Each row comes from the steps of one walk. Every step used is in the known rows, and no mark comes twice. Write the walk behind each row, first mark first.
Known rows:
W > M: [ 0.05  0.13  0.16  0.11 -0.18 -0.06 -0.13  0.14  0.14 -0.33  0.30  0.20
 -0.29 -0.13  0.18  0.04  0.32 -0.17  0.27  0.01]
F > M > S > B > W: [-0.12  0.16  0.18 -0.49 -0.03  0.31  0.67  0.14 -0.20  0.03 -0.40  0.63
 -0.08  0.68 -0.09 -0.62  0.24 -0.27 -0.64  0.25]
E > F > S: [-0.12 -0.22  0.00  0.02 -0.22  0.11  0.12  0.33 -0.06  0.18 -0.42  0.10
 -0.65 -0.09  0.02 -0.09  0.07  0.24 -0.25  0.01]
E > B > W > M: [ 0.17  0.34  0.40 -0.71 -0.25  0.06 -0.40 -0.14  0.33 -0.43  0.39  0.11
 -0.16 -0.05  0.44 -0.07  0.39 -0.05  0.49 -0.04]
S > B > M: [-0.15  0.19  0.24  0.16  0.05  0.21  0.04  0.14  0.11  0.09  0.07  0.17
 -0.21  0.20  0.35 -0.14  0.38 -0.15  0.16 -0.23]
W > M > F > B: [ 0.21 -0.23  0.50 -0.16 -0.01  0.06  0.02 -0.06  0.30 -0.21  0.44  0.27
 -0.31 -0.12 -0.13  0.19  0.47  0.13  0.44 -0.07]
E > B > M > F > S: [ 0.26 -0.20  0.23 -0.20 -0.14  0.21 -0.44  0.55  0.13  0.12 -0.09  0.06
 -0.44 -0.11 -0.01 -0.01  0.31  0.36  0.53 -0.16]
S > B > W > M > F: [ 0.19 -0.12  0.27 -0.42 -0.10 -0.02  0.14 -0.02  0.25 -0.42  0.37  0.51
 -0.06  0.33  0.26 -0.41  0.78  0.29  0.20 -0.14]
E > B > W: [ 0.14  0.18  0.28 -0.85 -0.06  0.08 -0.26 -0.33  0.19 -0.07  0.13 -0.13
  0.12  0.09  0.32 -0.13  0.08  0.09  0.24 -0.03]
M > S > B > W: [-0.21  0.00  0.31 -0.74 -0.07  0.13  0.45  0.08 -0.14 -0.10 -0.29  0.48
  0.12  0.54  0.23 -0.64  0.05 -0.12 -0.52  0.11]
S > B: [-0.05  0.09  0.17 -0.17  0.11  0.15  0.13  0.02  0.00  0.14  0.00  0.20
  0.04  0.23  0.23 -0.14  0.20 -0.08 -0.20 -0.23]
W > M > F: [ 0.27 -0.26  0.06  0.21 -0.14 -0.12 -0.15  0.15  0.17 -0.31  0.30  0.29
 -0.23 -0.11 -0.05  0.06  0.51  0.12  0.44 -0.03]
S > B > W: [-0.09  0.16  0.20 -0.59  0.03  0.11  0.30 -0.20  0.05 -0.07  0.03  0.21
  0.16  0.40  0.31 -0.47  0.26  0.20 -0.25 -0.14]
F > W > S > B > M: [-0.03 -0.03  0.17 -0.18 -0.06  0.12  0.02  0.06  0.08 -0.38  0.25 -0.09
 -0.21  0.24  0.04 -0.30  0.01 -0.18  0.17 -0.37]
W > S > B > M > F: [ 0.10 -0.38  0.07  0.24  0.09  0.14  0.02  0.24  0.01 -0.37  0.05  0.11
 -0.22  0.18 -0.18 -0.34  0.19  0.21  0.34 -0.25]
B > W > M > F > S: [ 0.31 -0.20  0.10 -0.42 -0.26 -0.07  0.13  0.42  0.04 -0.49  0.12  0.51
 -0.37  0.05 -0.05 -0.44  0.46  0.61  0.05  0.09]
W > M > S: [-0.08  0.00  0.23 -0.03 -0.29 -0.04  0.01  0.39 -0.07 -0.36 -0.07  0.56
 -0.39 -0.01  0.13 -0.11  0.08 -0.44  0.01  0.24]
F > M: [ 0.07  0.14 -0.10  0.20  0.02  0.20  0.18 -0.02 -0.04  0.12 -0.12  0.11
 -0.19  0.12 -0.34 -0.04  0.18 -0.17 -0.17  0.17]
F > M > S > B: [-0.12  0.13  0.21 -0.05 -0.03  0.33  0.50  0.31 -0.28  0.19 -0.44  0.57
 -0.22  0.48 -0.23 -0.35  0.21 -0.53 -0.61  0.10]
B > W: [-0.02  0.08 -0.02 -0.42 -0.05 -0.05  0.16 -0.21  0.08 -0.20  0.07 -0.02
  0.11  0.19  0.10 -0.31  0.03  0.24 -0.07  0.09]
F > B > M > S: [-0.32  0.03  0.52 -0.15  0.00  0.27  0.21  0.18  0.01  0.05 -0.11  0.21
 -0.38  0.09  0.04  0.03 -0.06 -0.34  0.10  0.18]
S > B > M > F: [ 0.07 -0.20  0.14  0.20  0.07  0.18 -0.03  0.17  0.13  0.03  0.09  0.16
 -0.12  0.22  0.11 -0.17  0.64  0.14  0.35 -0.28]
M > F > W > S > B: [ 0.26 -0.58  0.05 -0.46 -0.02  0.00  0.12  0.00  0.03 -0.32  0.16 -0.05
  0.07  0.32 -0.34 -0.35  0.02  0.22 -0.10 -0.48]

Which walk is each row?
[ 0.24 -0.45 -0.08  0.04 -0.12 -0.08 -0.10  0.05  0.14 -0.51  0.31 -0.29
 -0.19 -0.05 -0.42 -0.17 -0.05  0.25  0.53 -0.18]
B > M > F > W > S
[-0.07  0.03  0.03  0.11 -0.14  0.18  0.35  0.30 -0.25  0.09 -0.47  0.41
 -0.29  0.24 -0.39 -0.19  0.01 -0.43 -0.42  0.35]
F > M > S
[ 0.13  0.15  0.16 -0.25 -0.34 -0.10 -0.16 -0.04  0.28 -0.32  0.48  0.05
 -0.20 -0.11  0.15  0.09  0.32 -0.25  0.21 -0.19]
F > W > M
[ 0.07  0.27  0.33 -0.09 -0.05  0.22 -0.55  0.04  0.30  0.09  0.14 -0.17
 -0.21 -0.17  0.33  0.18  0.22 -0.22  0.69 -0.16]
E > B > M
[-0.26 -0.10  0.67 -0.67 -0.28  0.16  0.43 -0.12  0.20 -0.33 -0.03  0.40
 -0.67  0.11  0.29 -0.13  0.20 -0.24 -0.01  0.33]
E > F > B > W > M > S
[-0.07  0.09  0.47 -0.56 -0.35  0.07  0.16  0.25  0.06 -0.27  0.15  0.48
 -0.29  0.28  0.31 -0.28  0.31 -0.62 -0.22 -0.17]
F > W > M > S > B
[-0.10  0.12  0.22 -0.45 -0.32 -0.09  0.20  0.21  0.00 -0.54  0.02  0.53
 -0.25  0.19  0.15 -0.44  0.08 -0.23 -0.03  0.32]
B > W > M > S
[ 0.11 -0.13 -0.07 -0.39 -0.01 -0.08  0.17 -0.16 -0.13 -0.62  0.03 -0.04
  0.07  0.14 -0.22 -0.47 -0.37  0.29 -0.05  0.10]
B > W > S
[-0.06 -0.01 -0.09  0.40 -0.08  0.22  0.24 -0.07  0.08  0.24 -0.31  0.01
 -0.54  0.05 -0.12  0.01  0.31 -0.15 -0.05  0.18]
E > F > M
[ 0.29 -0.25  0.06  0.02 -0.27 -0.04 -0.03  0.61 -0.04 -0.26  0.08  0.56
 -0.53 -0.13 -0.16 -0.13  0.42  0.38  0.10 -0.05]
W > M > F > S
[-0.18 -0.10  0.25 -0.30 -0.04  0.22  0.31  0.30 -0.19  0.10 -0.37  0.46
 -0.05  0.34  0.17 -0.33  0.04 -0.36 -0.42 -0.02]
M > S > B
[-0.11  0.07  0.45 -0.18 -0.21  0.10  0.20  0.45 -0.10 -0.23 -0.04  0.70
 -0.36  0.20  0.28 -0.31  0.35 -0.58 -0.19  0.03]
W > M > S > B
[ 0.20 -0.04  0.21 -0.81 -0.03  0.09 -0.28 -0.21  0.04 -0.48  0.06 -0.19
  0.08  0.03  0.01 -0.32 -0.35  0.20  0.27 -0.03]
E > B > W > S
[ 0.02 -0.13  0.09 -0.14  0.11  0.16  0.15  0.08 -0.18 -0.31 -0.04  0.11
 -0.09  0.22 -0.13 -0.35 -0.13 -0.04 -0.19 -0.20]
W > S > B
[ 0.17 -0.36  0.09 -0.28 -0.03  0.18  0.22  0.53 -0.11  0.13 -0.21  0.43
 -0.18  0.24 -0.14 -0.34  0.38  0.46 -0.36 -0.28]
M > F > S > B
[ 0.23 -0.17  0.28 -0.13 -0.15  0.10  0.08  0.66 -0.03 -0.14  0.07  0.67
 -0.50  0.11  0.02 -0.25  0.68  0.29 -0.08 -0.26]
W > M > F > S > B
[ 0.12 -0.29  0.13 -0.71 -0.03  0.13  0.39  0.27 -0.10  0.00 -0.14  0.48
 -0.03  0.47 -0.04 -0.59  0.46  0.72 -0.40 -0.19]
M > F > S > B > W
[-0.22  0.01  0.15  0.20 -0.15  0.08  0.10  0.41 -0.08 -0.07 -0.26  0.24
 -0.31  0.11  0.04 -0.15 -0.07 -0.35  0.14  0.21]
B > M > S
[-0.06 -0.03  0.12  0.20  0.07  0.24  0.06  0.22 -0.08 -0.34  0.03  0.04
 -0.26  0.17  0.03 -0.33  0.00 -0.12  0.19 -0.19]
W > S > B > M
[ 0.14 -0.26 -0.03  0.36 -0.02  0.05 -0.13  0.13  0.16 -0.07  0.10 -0.01
 -0.15 -0.03 -0.09 -0.03  0.37  0.25  0.55 -0.01]
B > M > F
[-0.10  0.06  0.40 -0.44 -0.29  0.12  0.27  0.30  0.06 -0.23 -0.07  0.56
 -0.77  0.20  0.50 -0.50  0.61  0.21 -0.20 -0.13]
E > F > S > B > W > M
[ 0.04  0.26  0.39 -0.45 -0.13  0.03  0.15 -0.03  0.17 -0.40  0.31  0.43
 -0.11  0.30  0.47 -0.46  0.56  0.00  0.00 -0.13]
S > B > W > M
[-0.06 -0.35  0.16 -0.35 -0.17  0.09  0.15 -0.17  0.03 -0.18 -0.04 -0.22
 -0.32  0.17  0.04 -0.25 -0.04 -0.13 -0.15 -0.42]
E > F > W > S > B
[-0.15  0.16  0.45 -0.03  0.10  0.28  0.06 -0.12  0.19  0.06  0.22 -0.08
 -0.33 -0.07  0.11  0.23  0.12 -0.09  0.39  0.01]
F > B > M
[ 0.27 -0.39 -0.05 -0.31 -0.14 -0.14 -0.04 -0.12  0.20 -0.03  0.22 -0.15
  0.16  0.10 -0.23  0.04  0.22  0.22  0.17 -0.21]
M > F > W
[ 0.18 -0.53  0.24 -0.70  0.12  0.06  0.31 -0.32  0.02 -0.52  0.18 -0.05
  0.03  0.13 -0.47 -0.30 -0.21  0.63  0.08  0.04]
M > F > B > W > S
[ 0.31 -0.18  0.07 -0.23 -0.18 -0.18  0.02 -0.04  0.23 -0.60  0.39  0.27
 -0.10  0.04  0.00 -0.25  0.50  0.32  0.40  0.08]
B > W > M > F
[-0.18 -0.10  0.21 -0.58 -0.14  0.19  0.44  0.13 -0.06  0.10 -0.34  0.33
 -0.48  0.33  0.37 -0.56  0.35  0.39 -0.49 -0.11]
E > F > S > B > W
[-0.46 -0.16  0.59  0.00 -0.10  0.31  0.25  0.06  0.10  0.15 -0.29  0.11
 -0.76  0.00  0.18  0.06  0.06 -0.43  0.17  0.20]
E > F > B > M > S
[-0.12  0.15  0.28  0.04 -0.06  0.30  0.12  0.55 -0.06  0.11 -0.16  0.38
 -0.49  0.16  0.27 -0.30  0.34  0.10 -0.13 -0.16]
F > S > B > M
[ 0.11 -0.19  0.21 -0.18 -0.10  0.12  0.00  0.05  0.26  0.02  0.30 -0.02
 -0.06  0.28  0.09 -0.16  0.60  0.07  0.31 -0.45]
S > B > M > F > W
